Every row comes from one small tree of marks. The marks that hang from a mark follow it in brackets, in alphabetical order. Every link used is in the known rows. Which tree was each row made from?
Known rows
S{G{A} M}: [-55.4   0.7  40.1   4.9  46.6 -50.7  -2.9  16.1  23.1 -41.6  12.9 -31.4
  -9.1  -1.8 -15.6   2.7  -7.1  -5.2   5.1  -8.4  54.5  -4.4  10.4  20.3
  25.9]
N{K P{S{M}}}: [ 15.7 -14.0 -23.6 -10.0  23.5  -3.4 -14.6 -10.6 -18.1  14.2   3.5  16.5
  14.3 -28.0   2.3 -13.1 -25.6   8.2 -17.1 -24.6  -2.5  -5.9  10.2 -60.6
  -0.8]
A{G P{N S{M}}}: [-26.8  37.5  17.8  24.7 -21.2   0.3  -8.8   5.0 -25.6  33.1  53.9  17.5
  -6.4  30.8 -39.8  49.9 -25.3   2.6  17.5  20.8 -17.8 -24.5   5.7 -11.6
 -10.2]
M{A{G K{S} P{N}}}: [  2.2  19.8   6.5  27.8 -22.4  12.8 -18.3 -27.9 -30.4  16.7  22.0  25.6
   6.9  -5.6  -4.3  -7.4  26.1  -4.6  -5.2  19.8 -16.8 -33.7  15.2   7.4
  -5.1]
M{A{G{S{K}} P{N}}}: [-29.0  10.1  30.4  19.6 -11.7  -6.2 -11.2 -30.9 -25.2   9.7  12.1   9.0
  19.3   7.4 -17.3  30.1   9.4 -20.5 -10.9  23.8 -20.0 -22.8  11.0  19.1
  -2.4]
S{K{N{P} Z} M}: [  1.0  12.5   1.9 -16.3   2.8   7.4   6.7  13.0  42.6 -39.7  -6.2   0.8
 -45.6   1.4  40.7   3.8  -1.0  35.3  30.9 -52.2   8.0  18.1 -20.9 -16.5
  29.7]
Z{P{N{K{S{G{A} M}}}}}: [-18.8   2.6 -26.4   3.9 -13.9 -11.5  12.2  -4.8 -25.9   5.4  11.2 -13.5
  15.2  -2.2 -23.5  14.4  -2.6   2.6 -23.9  -7.7  -8.1   5.1   1.2  12.4
  19.0]
N{K{S{M} Z} P{A{G}}}: [ 13.6 -25.0 -33.1  -1.1  -1.9  31.5 -35.8 -12.5  21.7   5.5   9.3   4.6
  -7.0 -39.0  36.3 -19.6 -17.7  -2.8  15.8 -28.2 -12.9  -4.9  13.0 -17.4
  -9.2]
G{A{K{N S Z} M P}}: [-12.0  22.7  -4.4  10.8  -1.9  51.1 -28.6 -16.0   4.9  -6.5   9.3  28.5
   1.9 -18.0  24.7 -11.6  21.9  -7.8   2.8 -10.0   0.5  -7.9  -4.0   4.8
 -16.7]
N{K{Z}}: [ 23.2 -32.7 -37.4 -24.4   6.5   1.0  15.5 -11.4   7.1  19.7 -59.8 -15.8
 -18.6 -18.3  48.7 -38.6  20.3  12.3   5.8  -9.1   6.1 -10.2 -14.2 -26.7
   2.5]
N{K P{A S{M}}}: [ 17.1 -17.6 -17.2  -2.6  25.9  11.1 -26.1 -22.1 -19.9   9.0  -1.0  24.6
  25.5 -28.3   7.4 -24.4 -25.1 -19.4 -21.0 -17.0 -16.1  -1.0   8.1 -31.1
 -26.4]
Z{K P{A N S{G M}}}: [-21.8   6.5  -9.8   0.9 -23.5 -25.9  14.8  -0.8 -31.1  -3.3  12.0  -5.3
  34.3  43.8 -34.4   7.6  -4.5 -19.2 -36.0  27.7 -14.1  28.3   0.3  28.8
  -1.1]
Z{K P{A{G} N S{M}}}: [-15.0  12.0  -8.3   3.3 -37.3  -3.5  12.8  -8.5 -38.8   9.6  16.3  11.8
  38.7  40.3 -28.9   7.4  -1.1 -22.3 -14.4  30.2 -26.9  12.8   1.8  22.4
  -7.1]
P{A{G{S} K M}}: [ -0.9 -12.1  19.6  16.6  -8.6  16.2 -12.4 -11.3   3.8   5.6   3.4  26.3
  32.1  11.1 -13.7 -34.0  16.5 -27.2  26.0  24.4  -3.6 -16.3   0.6  45.2
  -8.1]
P{A{M} S{G K{N Z}}}: [  3.4 -13.1  37.6 -13.8  15.4  -3.1   7.0  13.2  18.7 -16.7  -1.2  -9.7
 -16.0  23.3  -7.6   2.7 -12.1 -26.3   0.4  23.4   8.4  31.9 -14.8  44.3
  -2.7]
K{S{M{A}}}: [ 27.9 -11.8  62.1 -31.8  27.0 -28.0  -2.6  46.9  25.9 -16.0   2.8 -24.0
 -23.3 -13.2  -9.2  -9.5 -22.4  23.0   9.0 -20.9  28.7  -2.5  15.2 -15.6
   7.3]
N{P{S}}: [ 12.8  -5.6  -8.4  -0.4  24.8 -15.1   6.5   9.9 -31.0  15.3  10.9 -11.8
  20.6   3.0  -8.3  46.3 -33.3   7.1   5.2  -8.8  -3.9   4.2   7.2 -37.9
 -20.1]
G{A S{K{Z{P{N}}} M}}: [-43.2  -4.7  62.2 -15.7  24.7 -12.6 -33.2  -6.6  36.3 -34.8 -19.9  -7.1
  13.4  -4.4   6.2  17.1 -14.5 -10.2  -2.6 -25.8  -5.8  26.6  -9.3   6.0
   6.7]
P{A{G K{N} M} S}: [ 22.5   8.5  22.6  16.6 -13.6  31.3  -5.9  -5.1 -12.5  18.3  12.4  39.2
  16.0  11.7 -24.1 -30.6   5.0 -31.4  21.6  43.5  -5.4  -9.7  -3.9  29.1
 -19.8]
K{S}: [ 43.7 -25.6  27.6 -33.1  19.1 -24.2  22.8  50.1  18.1  12.7  -7.9 -37.9
 -20.7  -3.0  -7.2  12.9 -11.4  28.4  16.0  -7.0   9.8  -0.6  10.3 -17.5
   1.2]
K{N S}: [ 45.2  -3.2  -1.7 -14.9 -10.1   2.2  33.6  41.6  28.2  19.9 -12.9 -18.2
 -32.4 -10.8 -15.9  14.7   3.7  30.1  15.1  11.9  -1.8   1.4   4.5  -3.3
   4.8]
N{K P}: [ 12.3 -24.8 -61.1  -2.4  15.1   4.7   4.7 -27.6 -23.8  22.1 -14.6   9.0
  22.2 -30.8  20.1  -9.4   6.0   7.3 -11.6 -21.7 -16.7 -14.6   8.4 -38.1
   0.8]
S{G{A{P}} K{N} M}: [-55.9  19.4  26.7   6.7  20.3 -19.7  -0.1   2.5  36.2 -56.1  35.5  -5.1
 -30.2   5.8  -4.5  14.3  18.0   4.3 -11.3 -22.1  25.1   3.3   2.3  22.4
  48.6]
G{A{K{N S{M} Z{P}}}}: [  2.1  14.4  -4.9   7.4  -0.3  29.4 -15.9 -10.2  11.0 -14.7 -14.3   4.2
  -3.4 -24.7  31.7 -20.3  23.5  -0.4  10.5 -13.0   7.7  -2.8  -4.8  -2.2
  -7.1]
N{K{Z} P{S{G M{A}}}}: [ -5.0 -16.5 -28.7  -1.1  16.7  -8.9 -29.3 -17.2  -1.1  -3.0   1.1  -6.1
  -5.1 -28.7  21.3  -9.3 -27.5   3.8 -17.1 -19.6  18.0   4.7   5.5 -46.5
   7.8]

Which tree is each row?
[-46.8   5.0  46.2  -2.9  13.5  16.8 -25.8 -16.6  17.7 -18.8   9.6  23.1
  31.8  -1.4 -18.0  30.5   3.6 -23.7 -23.0  -3.7 -14.1   7.0   0.6  15.4
   2.5] -> G{A{M P} S{K{N}}}
[  8.4  -7.3 -17.8 -10.2 -14.0  -4.8  18.4  22.7 -13.0   1.4 -11.9 -50.7
  -9.3  25.1  28.5  33.7 -17.1  13.1  17.6 -10.6  25.8  11.1 -19.3 -20.3
  -5.5] -> K{Z{P{S}}}
[ -7.1  16.0  42.6  -8.8   1.2  -1.3  11.8  -4.3  22.1 -39.6   4.0  16.7
 -27.7  -4.6   8.0 -17.8  21.5   8.3  16.9 -18.4  12.8 -13.2  -1.8  10.0
  44.2] -> S{K{N} M{A{G}}}
[-10.3 -14.8 -20.0  -7.6  -3.4 -27.5  42.2  12.1  41.2 -22.9 -15.7 -45.6
 -52.5  20.6  23.8  23.0  30.5  23.8  14.2   1.3  17.3  18.6 -17.3  22.9
  51.0] -> S{G K{N Z}}
[  8.1   0.1  65.5   0.3  17.2  -6.6 -11.0  18.5  -4.3   0.2  14.4   1.3
   4.4  16.3 -21.6  -4.1 -32.0 -32.1  25.9  22.1  10.2  -8.0   4.4  12.0
 -29.3] -> P{A{G} S{M}}
[ -4.1   7.9  23.9  -1.3   8.4 -16.6   7.5  41.6  51.3 -17.5  16.9 -24.1
 -40.2 -19.7 -31.0  10.2  -5.8  20.0   6.2   5.8  29.0   5.3  15.0  15.5
  26.1] -> K{N S{G{A} M}}
[ 32.6 -30.5   3.8 -37.3  11.4  -0.9  -9.8   9.8  32.4   0.8 -37.2 -14.3
 -35.2 -35.3  38.6 -52.0  -0.5  20.3   0.0 -24.1  18.8  -5.3  -0.7 -33.8
  11.1] -> N{K{S{M{A}} Z}}
[ 44.9  -7.8  -6.2   7.4  -2.8  20.1   6.7   0.9   5.1   8.0 -26.4  12.4
   2.0  -3.3  12.8 -39.1  27.2  -9.3   8.8  11.9 -17.0  -2.0  -4.7  28.9
 -31.9] -> P{A{K{N S}}}
[-16.2   1.1 -31.9  -4.8 -29.5 -37.1  37.4   2.8 -40.8  17.0   5.8 -19.7
  28.5  44.5 -36.2  28.8   5.0   3.4 -35.3  32.7 -12.4  22.4   0.7   3.4
  18.1] -> Z{K P{N S{G}}}
[ -0.2  11.5 -45.1  19.5 -39.5  20.7  22.4   9.0   0.0  -0.8 -10.0 -35.1
 -16.8  19.9  16.0  32.8  -0.7  -4.8   9.8  18.9  13.8  17.9 -22.6  23.2
 -10.2] -> K{N Z{P{A S{G}}}}
[ 36.7   1.6 -25.9   0.2  -9.1  11.1  20.1  31.0  17.2  18.8  10.8 -10.3
 -17.4 -18.4 -15.7  36.6  -8.8  29.3  12.8  -1.7 -13.1   5.1  13.4 -11.8
  -0.7] -> K{N{P} S}
[ 12.5  15.8 -41.6  19.1 -22.8  22.9 -11.5  -5.0 -11.7   6.1   4.7   5.5
 -11.3  21.5  49.1 -11.4  27.5  28.6   5.2 -23.2   4.3 -18.9 -15.3 -34.2
 -17.6] -> A{K{Z} P}
[  2.4  10.8 -11.8  -4.2 -16.5 -12.4  12.9   4.8 -39.8  16.9   8.4  -0.9
  16.6  12.4 -31.1  11.3 -23.1   7.4 -23.4  -5.9  -7.4   8.5  -8.0 -16.5
   7.1] -> Z{P{N{K} S{M}}}
[ -1.2  -1.8  -2.1  23.9 -28.2  36.9 -12.8 -15.2  20.6   5.5  -7.5  26.6
  12.9   8.2   2.4 -32.6  21.5 -23.4  35.1  28.7  -5.2  -7.7 -10.1  49.8
  -9.5] -> P{A{G{S} K{N Z} M}}
[  7.0  -2.3 -51.3  -4.9 -12.6  -3.2  40.8  -9.0  -5.8  13.8 -30.1   5.8
  14.2  11.0   9.0   1.3  34.6  12.0  -0.4  19.5 -16.0   1.4   2.9  -8.4
   2.3] -> Z{K{N{P}}}
[-18.1  10.7 -22.0  29.2 -41.8  16.6   4.0 -18.1 -38.2  14.4  22.3  16.5
  46.9  25.3 -33.4   9.4   6.8 -19.6   0.1  15.5 -25.7   0.5  -6.7  51.2
  -0.3] -> Z{P{A{G{S} K M} N}}
[-26.6  18.5  16.9   2.2  25.6  16.0 -27.2 -27.4 -18.8   7.2 -13.7  16.2
   7.7 -14.1  14.7  10.7  -8.0 -24.8 -12.1  -2.2 -17.8  -1.5  -4.9  -8.6
 -41.3] -> G{A{P{N{K{Z}} S{M}}}}
[-16.2  16.3  44.3  -2.1  23.0 -19.1 -10.7   8.1  -8.3 -29.0   9.3   0.8
  -1.4   2.0   3.2  -9.2 -11.6   0.6  -4.4 -24.5  35.2 -19.1   5.6  -8.9
  -3.5] -> S{M{A{P}}}
[ 25.6 -27.2 -21.3 -10.4  20.0  15.5 -25.5  -7.6   4.2   3.4   6.2  15.6
  12.6 -41.0  13.5 -28.5 -16.2  -3.1 -13.6 -32.6 -20.0  -1.9  18.3 -19.3
 -14.3] -> N{K{S{M}} P{A}}
[  3.2  22.4  -0.5  29.4  -8.9   1.7  -9.4 -23.4 -35.3  -2.7   9.9  16.3
   8.6   1.0  -2.6 -11.7  25.9  -8.0 -35.1  20.5  12.1 -22.3   5.5  -4.4
  -9.8] -> M{A{K{N} P{S{G}}}}
[ -5.9   1.2  14.0 -13.4  16.8 -41.8  -6.1   5.6  13.9  20.6 -27.7  -2.8
 -34.5  -1.2 -24.9 -13.1 -33.2  13.6 -10.0  16.5  -3.9  26.0 -14.1 -10.9
   7.4] -> P{N{K{Z}} S{G M}}
[  7.9  -3.7 -48.4  -0.9 -11.7   4.2  35.1 -13.9  -7.8  11.5 -32.3  10.2
  19.4  11.0  11.8  -4.4  35.7  -2.3  -2.4  23.5 -23.1   4.4   2.3   7.3
 -10.6] -> Z{K{N{P{A}}}}
